Each row comes from the steps of one path. Every step used is in the known rows, and no mark comes twice. Write the path behind each row, first mark first.
Known rows:
P, J, K, E, D: [-10  19 -28 -12  49  -6  41 -11  17 -24  21  -7  -1   6  -7 -31 -39  -9
 -25 -59   8  16]
J, T: [-13  -9   0   6  -1 -20   2  -1 -22   6   9 -14   2  -2   6  -8 -13 -18
 -12   1  -8  -2]
P, K, E, J, T: [-22  16 -21   2   1 -10   9  -8 -22  -8  26  -5  10 -20  13 -16 -32 -29
 -29 -35  15   8]
P, K, E: [ -3   2 -29   1   6   4   6   7   5 -15  25 -13  14 -21   6  -5 -12   0
  -3 -33  10  -6]
D, E, J, K: [-24  28   6  17  21  -5  25 -10 -23  -6  24  14   3  18  10 -10  -5 -28
 -25 -25   1   2]
P, J, T, E, D, V: [  1   6 -19 -10  52  -4  16 -18 -19   7  25 -21 -16  -5 -10 -47 -23   0
  -3 -46   2  25]
P, J, V: [  4   4 -19 -10  44 -12   0 -12  -8   8   6 -18  -1  22 -17 -16   9 -19
   9  -9  -7  19]
P, K, J, T, E: [-11  -4 -30  10   8 -11  -7 -14 -22 -16  42 -22  -1 -12  -4 -28 -30  -5
  14 -43  12  16]
T, K: [ 12   4   1  11  15   0  -6   8   1  -4  17 -15   1 -12 -11 -14  -2  12
  -1 -17   5   1]
E, D: [ -7  -1  -4  -7  12   5  14  -7  17 -19  -6 -13 -11  -4   0  -4 -21   2
   1 -17  23  18]
T, K, E, D: [-13  17 -15  -6  27   1  12   8  22 -28  30 -17   9 -29  -2 -19 -25  15
 -14 -50  19   6]
T, P: [ 18  -2  13  12 -14   9 -21  -4  -7   8 -12  -1   1  -6  13   1   6  22
  -7  -3  -7 -11]
T, E, J: [ -4  26 -10   5   2   9  -6 -16  -7  -6  -2  24   0 -10  -8   0   0  13
  -1 -20  12  14]
T, K, E, J: [-15  39  -5   1   9  -2   3   0  -1  -4  24  11  14 -24  -6 -15 -10   5
 -31 -33  10   3]
K, E, D: [-22  14 -16 -13  12   0  20   2  20 -21  12   1   8 -18   7  -6 -21   2
 -13 -30  17   2]
P, K, J, T, E, D: [-18  -5 -32   5  23  -6   8 -22  -3 -32  39 -33  -6 -13  -7 -34 -52  -4
  17 -61  33  33]
P, J: [ 22  14  -3  -4  20   1   7  -8  -2   3  -1  -5  -4   2 -14 -12  -4   0
   2 -13  -5  10]
J, K: [-10 -10  -8   6  20  -5  10  -2  -1  -6  12   0  -6  18  -3 -10 -12 -12
 -13 -16  -2   2]
P, K, E, D: [-11   4 -34  -4  18  12  19  -2  22 -32  21 -24   4 -23   8 -10 -33  -1
   0 -52  31  15]
P, J, T, K: [ 17   8  -1  11  31 -20   6  -2 -20   4  30 -32  -5  -8 -17 -31 -22  -6
 -15 -28  -7   9]
E, J: [-11  24   7  -4  -4   6   2 -14  -7   3 -10  18  -3   4  -1  -1  -5  -9
 -13  -1  13  16]
J, T, P: [  3  -9  16  17 -10 -12 -20  -9 -28   8  -2 -13   0  -7  19  -8  -9   3
 -17  -4 -11 -15]
P, K: [ 14 -14 -17   9   5  11   0  -1   3  -8  11 -21  -3  -8   1  -3 -12   0
  11 -19  16   7]

Write each row's path:
[-27   7  -7 -13  46 -18  13  10  -8   2  50 -25   0 -19  11 -54 -27 -10
 -35 -49   7   3]  J, T, K, E, D, V
[ 15   8 -19  11  25 -14   1 -17 -25   2  18 -12  -1 -11 -16 -20 -16   4
   2 -30 -12   6]  P, J, T, E
[-21  14   7   3  -5 -14   5 -17 -28   7  -2   4  -4   4   5  -7 -19 -29
 -25  -2   8  12]  E, J, T
[-39  31 -19 -14  22 -17   1 -12 -10   0  13  13  18  12  -1  -8   7 -23
 -23 -14   5  12]  K, E, J, V
[-13  37  15  12   0  -2  19  -7 -23   0  12  15  12   1  12   3   8 -14
 -11  -9   3   2]  D, E, J
[ -8  26 -20  -2   0   9   9  -7  -1 -14  14   6  10 -17   5  -5 -19  -7
 -19 -36  21   8]  P, K, E, J
[ -7   2 -17  -9  36  14   4  -3   7   2  15  -2 -13  -8   2 -30  -7  17
   7 -32  14  16]  T, E, D, V
[-35   3 -11 -22  33 -12   5 -16 -13   3  41  -7 -14   1   1 -53 -28  -7
  -3 -39  10  26]  K, J, T, E, D, V
[-18  13   2   1  15   0  14 -14  -7  -4   3  17 -12  22  -5 -13 -16 -22
 -26 -16   9  18]  E, J, K
[ 29 -12   0  20  -7  23 -22  -5  -6   1  -3 -21  -4 -16  16  -1  -8  21
   6 -23   8  -4]  T, P, K
[-16   9  -8  10  12 -25   2  14 -18  -6  43 -19  20 -26   3 -25 -18  -7
 -30 -33  -7 -16]  J, T, K, E
[-12  17  10  12   9 -16  -2  -9 -23   4  19  -7  -6 -10  -4 -21 -18 -15
 -27 -20  11  15]  E, J, T, K
[ -5  18 -10   4  16  -5  -1  15   5 -10  34  -5  18 -25  -5 -16  -3  15
 -18 -32  -2 -15]  T, K, E
[-26  38  -3 -12  -5  -2   8  -8  -5  -5   7  25  16 -11   7  -2  -6  -9
 -28 -17   5   1]  K, E, J
[-19  -8 -28 -11  31  -8  -9 -15  -2  -8  34 -23  -1  26  -7 -25  -9 -25
  20 -24  14  27]  P, K, J, V
[ 10  -2   5  23 -14   6 -16 -21 -31   4  -2 -15  -9 -12  17 -12 -25  -8
 -20 -25  21   9]  E, J, T, P, K
[-32   5 -28  -6  32  -5  31  -7  19 -30  25  -4   5  -3   5 -20 -35 -11
 -25 -48  15   6]  J, K, E, D
[ -3  21 -16  -1  44 -20  25  -4   0 -19  39 -35   6 -25  -9 -39 -41  -2
 -24 -61  11  12]  P, J, T, K, E, D
[ 36  11  11   8   6  11 -12 -12 -11  12 -12  -6  -3  -2  -1 -11   0  22
  -7 -15 -12  -1]  T, P, J
[  7  11 -25   8  35  -8  17 -24  -7 -15  13 -25  -9 -15 -15 -26 -35   5
   4 -47  10  24]  P, J, T, E, D
[-16  -9  -9  -1   2 -16   3 -10 -17  -9  34 -24  -3   4   0 -29 -32 -28
   0 -25  12  16]  P, K, J, T
[ 16 -22  -3  27  -6   3 -18  -6 -24   3   7 -32  -4 -16  18 -13 -22   2
  -8 -22   4  -6]  J, T, P, K
[-19  17 -22 -26  65  -1  38  -6   5   1  34  -3 -12  13  -1 -54 -29 -14
 -36 -56   1  14]  P, J, K, E, D, V
[ 19   1  -2   2  31  -4 -22 -15 -15  16  -7 -19  -2  20  -4 -17  14   5
   1 -10 -15   7]  T, P, J, V
[ -4   0 -10  -7   6   8   0  -7   4 -12  24 -11  -1   4  -6 -17 -19  -9
  11 -26  17  19]  P, K, J
[-27  30  13  17  -3 -20  17  -8 -44   4  21   5   9  -1  18  -7  -7 -32
 -25  -7  -1  -2]  D, E, J, T
[-35   4 -19 -19  47  -1  29   4   6  -3  33   3  -5   9  13 -45 -26 -16
 -35 -45   8   5]  J, K, E, D, V
[-13  -3   4 -19  30  11  12  -1   9   9   7  -9 -17   6   8 -30  -9  -4
  -5 -14  13  16]  E, D, V
[ 13  15  -6   6  22   0   4  -6 -10   0  14   5  10  -1   3 -27 -13  10
 -34 -49 -20 -13]  T, P, J, K, E
[-16  29  13   6 -20 -13  -9 -13 -32   9   4  11  16 -19  25 -10 -14  -4
 -44 -21  -2 -12]  K, E, J, T, P
